Known rows, with every step that occurs:
a/v/j: [ -4  -1   6  15  -3 -15 -12 -24  -5   4   9  -5   7  -6 -20   9   8 -14
  13  16  15 -10   7  -7   2   1   7   8 -13  -6  -3]
r/d/h/z/v/j/g: [  6  -1  17  -6 -10  -5 -13 -13 -22   9  -5 -23  -2  -3 -17  13   3   0
  -5   1  11 -17  12 -29   9 -14   6  11 -15 -16   6]
v/j/r/d: [  7   5   9   3  -2  -4 -12 -24  -1  -5   0  -6   7 -11 -14   9  11  -9
   0   9  18 -18   8 -15   9   1   5   5 -14  -5   4]
u/r/z/v/j/g/w/n: [  0   0  12   6  -8  -4 -26 -26 -19   6   7 -14   5 -11 -15  13   0 -14
   0  10  14 -14  15 -25   7 -16  10  17 -17 -13  -8]
d/v/j/r/w: [  5   0  15   5  -2  -7 -19 -29 -13   0   1  -9  10  -5 -14  11  15 -17
   2   9  12 -12   5 -21   1 -12   6  13 -17 -15   4]
r/d/v/j/g: [  6   0  12  -1  -6  -6 -12 -20 -15   5  -3 -12   2  -8 -17  14   7  -9
  -3   6  10 -13   7 -25   6  -7   4   9 -21 -12   3]
v/j: [  5   5   9  13   0  -9 -12 -21   1  -1   8  -6  10  -6 -14   2   7  -7
   8   7  14 -13   3  -9  -1   0   6  14 -11   2   0]
g/w/v/j/r/u/m: [  0   3   1   6  -7  -2 -20 -37  -3  -3   5   5  17  -8 -20   9   7 -22
   3  15  14 -12  -5 -21  12   3  12   2 -10  -9  -3]
d/h/z/v/j/r: [  6  -3  19   0  -5  -9 -14 -11 -19   9   0 -22   1  -1 -15   5   5  -4
  -1   4  11 -13  12 -23   3 -20  12  17 -11 -17   9]
s/n: [ -4   2  -3  18   4 -14 -13 -11  -3   4  22   8   6   4  -3  -4   4  -1
  12   9   4  -1  -3 -10  -5   3   7  12 -10  -5   7]
u/r: [  4  -1  11   8   3  -8 -15 -16  -6   1   7  -5   4  -5  -6   3  17  -7
   4  11   7  -5   7 -13   2  -3  15  17 -16  -6   5]
h/z/v/j/r: [ -1  -1  13   3  -5 -11 -16 -13  -9   7   4 -21   1  -4 -20   4   7  -8
   5   5  13 -15  13 -21   6 -15  11  11  -9  -8   4]
m/w/n: [ -7  -1   0  15   1  -7 -13 -12  -7   4  13  12  12   4  -1   2   4  -2
   9   7   8   3  -3 -13 -12  -9  11   4 -11  -1  -5]
a/v: [ -9  -5   5  15   0 -18 -11 -19  -9   8   9   0   3   1 -17   7  10 -12
  15  16   8  -2   6 -10   2   1   9   6 -12  -9   1]
t/j/g/w: [ -3   1   6  16   1  -4 -16 -33  -4   4   6   0  14 -12  -9   7   4 -16
   8  21   8 -12  16 -18   1   6  10  12  -6  -2  -5]
t/j/g/w/n: [ -7   3   2  19   0  -4 -17 -33  -4   5  10   4  15  -8  -7   7  -2 -15
   8  20  12 -12  15 -16  -2   5  11  13  -6  -6  -5]
m/w: [ -1  -4   7  10   3  -7 -11 -13  -7   4   6   6   9  -2  -3   2  14  -3
   8   9   2   2  -1 -15  -7  -7  11   3 -12   5  -4]
u/r/j: [  9   0  13   5   0  -3 -18 -19  -9  -2   4  -9  10  -9 -10   7  15 -10
   3  10  12 -12  10 -14   7  -3  13  15 -17 -11   5]
d/h/z/v/j/r/w/g: [  5  -1  20   0  -8  -4 -23 -19 -23   5   2 -21   5   1 -11  12   9  -6
  -2   3  14 -16  11 -28   1 -20  10  17 -12 -23   8]
j/g/w: [  0   2   5  18   2  -4 -26 -32  -8   2   8   2   6  -4 -12   6   2 -13
   6  15   3  -7  12 -23   1   3   9  10  -9  -3  -7]
a/v/j/g: [ -2   0   9  16  -4 -11 -17 -26  -5   3   8  -7   4  -9 -21  12   7 -19
   8  21  15 -11  14 -10   2   2   9   8 -13  -7  -8]
j/r/u/m/w: [  3   1  12   1  -1   3  -9 -16   1  -5  -4   8   9  -8 -10   6  24 -17
  -4   9  11   1   4 -19  14  -2  18 -10  -8  -8   6]
z/v/j: [ -3   3   8  10  -7 -14 -13 -24  -1   5   5 -13   5  -8 -20   4   7 -11
  12   8   9 -12   5 -17   3 -15  10  18 -15  -1  -1]
w/v: [ -5  -3   0   7   2 -18  -9 -15  -4   6   9   3   7   3 -12   5  11 -11
   9  17   6  -5  -8 -15  -1   3  12  10 -16 -10   0]
r/d/h/z/v/j: [  4  -2  14  -7  -9  -8  -9 -11 -22  10  -4 -22   0  -1 -17  10   3   3
  -1  -3  11 -16   7 -27   8 -15   5  11 -14 -15  10]
u/m/w: [  0   0  14   4   0   0  -7 -11  -7   1   1   5  12  -6  -6  -4  18 -10
   2   3   7  10  -4 -16   0 -12  18   0  -9   6   0]
a/w: [ -6  -1   3  19   2 -11 -14 -26  -6   5   8   5  14   4  -8   3  13  -6
  17  11   7  -3   4  -8  -4   3   6  25  -5   0   4]
t/a/w: [ -7  -7  10  21   6 -11 -10 -29  -6   5  10   4  15   6 -18   5  18  -9
  25  18   9   1   7  -6  -5   6   6  28  -6   1  -1]
t/a/v/j/g: [ -4  -7  14  18   2 -11 -13 -28  -5   4   9  -6   7  -4 -28  12  14 -19
  17  26  16  -6  14  -8   0   6   8  14 -13  -5 -11]
r/d/h: [  4  -2  11  -2  -3  -9  -7 -13 -17   8  -3  -6   2   3  -9   8   7   4
   1   1   6  -8   1 -22   6  -5   4   9 -15 -14  12]
z/v: [ -8  -1   6  10  -4 -17 -12 -19  -4   9   5  -8   1  -1 -17   2   9  -9
  14   8   1  -5   4 -20   3 -14  12  15 -15  -4   2]

Rows:
[ -5  -6   9  18   2  -9 -14 -33  -4   3  10   1  16   0 -22  12  17 -18
  18  27  15  -7   6  -8  -5   8   9  28 -10  -2 -10] -> t/a/w/v/j/g
[ -1  -1   1   7  -3  -9 -22 -34 -13   3   8   0  14  -5 -18  11  -1 -16
   6  17  12 -16  -1 -22   6   1   4   7 -12 -10  -7] -> g/w/v/j/r/z
[  0   3  12   2 -12  -2 -12 -24   1  -2  -3  -7   8 -16 -20   7  17 -19
   1   9  13  -8   6 -21  11 -19  18   2 -13  -3  -2] -> z/v/j/r/u/m/w
[ -1  -1  12  -3  -7  -9 -14 -13 -12   7   0 -22  -1  -5 -21   7   7  -5
   2   2  14 -18  12 -25  10 -15   8   8 -12  -9   5] -> h/z/v/j/r/d
[  3   3   6   0  -5  -6  -9 -21   4  -4   2   0  12  -9 -19  10  16 -22
  -2  17  19 -11  -5 -15  11   3  17   2 -14 -12   0] -> w/v/j/r/u/m
[  1  -2   7   1  -2 -13 -11 -19  -6   2   5  -5   9  -6 -16  12   9 -17
   1  18  16 -15  -2 -16   5   1   9   6 -16 -12  -3] -> w/v/j/r/z
[  2   2   7  14  -4  -6 -24 -30 -13   5   9  -6  10  -5 -15  11  -4 -17
   2  11  13 -11   7 -21  -6 -11   7  18 -16 -13  -3] -> d/v/j/g/w/n
[ -3   0   2  15  -3 -10 -18 -32  -4   2   9   1  16  -3 -14  12  12 -17
   9  22  14 -13   3 -10  -4   5   9  26  -9  -4  -7] -> a/w/v/j/g
[ -3  -3  15   3  -6 -13 -11 -15 -16  11   3 -17   3  -6 -21   9   2  -8
   8   4  10 -12   7 -22   7 -15   3  12 -14  -6  -3] -> r/z/v/j
[  5   6  11   9   0  -3 -20 -33  -3  -7   4  -4  12  -7 -12   9  16 -14
   5   9  16 -18   6 -15   4   0   5   9 -10  -5  -1] -> v/j/r/w
[ -2   0   2  14   0  -7 -26 -32  -8   4   9   3   7  -3 -14   9   2 -17
   5  21   4  -9   5 -25   1   5  11   9 -12  -8 -10] -> j/g/w/v
[ -2   3   9   8  -7 -12 -15 -26   0   1   3 -11   4 -11 -19   6  10 -15
   7  12  11 -14  10 -18   6 -15  12  14 -15  -4   1] -> z/v/j/r
[ -3   0   8  12  -4 -10 -18 -34  -8  -1   6  -4   9  -6 -19  14  15 -20
  10  18  17 -13  10 -11   6   1   6   4 -12 -12  -4] -> a/v/j/r/w
[  7   5  10  10   1  -6 -14 -24   3  -5   5  -4   9 -10 -13   5  11 -12
   3  12  16 -15   8 -11   4   0   8  10 -11  -3   2] -> v/j/r
[  2   1   3   5  -1 -13 -12 -22   1  -1   7  -1  10  -6 -15   9  12 -17
   3  20  15 -15  -3 -13   3   3  12   9 -16 -10  -2] -> w/v/j/r
[  2   0  12  -1  -4   0  -9 -16  -4  -3   0   4  15 -12  -9   2  19 -19
  -4  12  14   3  -6 -16   2 -11  20  -3 -13   1  -4] -> u/m/w/v/j/r
[ -2   2   4   8  -7  -4 -13 -31   0  -3   3   6  20  -5 -16  11  19 -22
   5  17  19  -9  -2 -10   7   4  13  16  -7  -8   1] -> a/w/v/j/r/u/m
[  6  -3  17   2  -1 -10 -14 -18 -16   5   0 -13   7  -8 -16  11   8 -15
  -1   9  13 -11   8 -21   3 -13   5  12 -18 -15   5] -> d/v/j/r/z
[  2  -3   9  -2   0  -8 -11 -19 -13   3  -5  -3   1  -4 -11  10  16 -11
  -3   9   8  -8   7 -25  10  -7   8   2 -18 -18  12] -> j/r/d/v
[  2  -1   3   0  -7  -6 -22 -31 -19   4   4  -6  11  -3 -17  12  -1 -10
   1  12  14 -19   0 -26   7  -3   5   8 -12 -16   0] -> g/w/v/j/r/d/h/z
[ -3   0   1  11  -5  -8 -15 -32   0  -1   5   6  17  -3 -15  14  17 -18
   9  20  17 -14   0  -9   4   8  10  19  -8  -9   0] -> a/w/v/j/r/u
[ -1   1  -3  11  -3  -9 -24 -38  -5   0  10   4  14  -5 -16   9   2 -17
   8  18  11 -15  -2 -19   4   3   8   9 -12  -7  -6] -> g/w/v/j/r
[ -2  -2  14   6  -8  -8 -20 -25 -18  10   3 -16   4  -9 -23  12  -3 -13
   6   8   9 -14  12 -28   8 -13   3  11 -13  -6 -10] -> r/z/v/j/g/w
[  2   1   3   3  -3 -10 -11 -22   4  -3   5   0  10  -7 -18  12  14 -18
   2  20  16 -16  -4 -14   8   6  13   4 -15 -13  -1] -> w/v/j/r/u
[  8   0  17   0  -6   0 -12 -20  -8  -1  -4  -5  11 -13 -15   9  18 -20
  -6   8  14  -4   3 -21   5 -15  15   3 -16 -11   4] -> d/v/j/r/u/m/w
[  8   5  14   3  -5   4 -11 -22   4  -9  -1   1  13 -15 -14   7  18 -17
  -4   9  19  -9   5 -14  10  -3  14  -3  -9  -2   0] -> v/j/r/u/m/w
[  4   0   8   1  -7  -4 -18 -29 -18   5  -2 -10   5  -8 -18  15   3 -10
  -1   6  10 -15   7 -28   6  -7   2   9 -19 -12   1] -> r/d/v/j/g/w
[  0   2  16  -2  -9  -4 -12 -12  -7   4  -1 -19   4  -7 -23   5  12 -13
   0   1  16 -12  11 -23  14 -15  15   4  -7 -10   6] -> h/z/v/j/r/u/m
[ -1   3   9   6  -9  -9 -14 -26   4   0   1 -10   4 -11 -22   9  13 -17
   6  11  12 -15   9 -19  12 -11  13   9 -14  -8   1] -> z/v/j/r/u
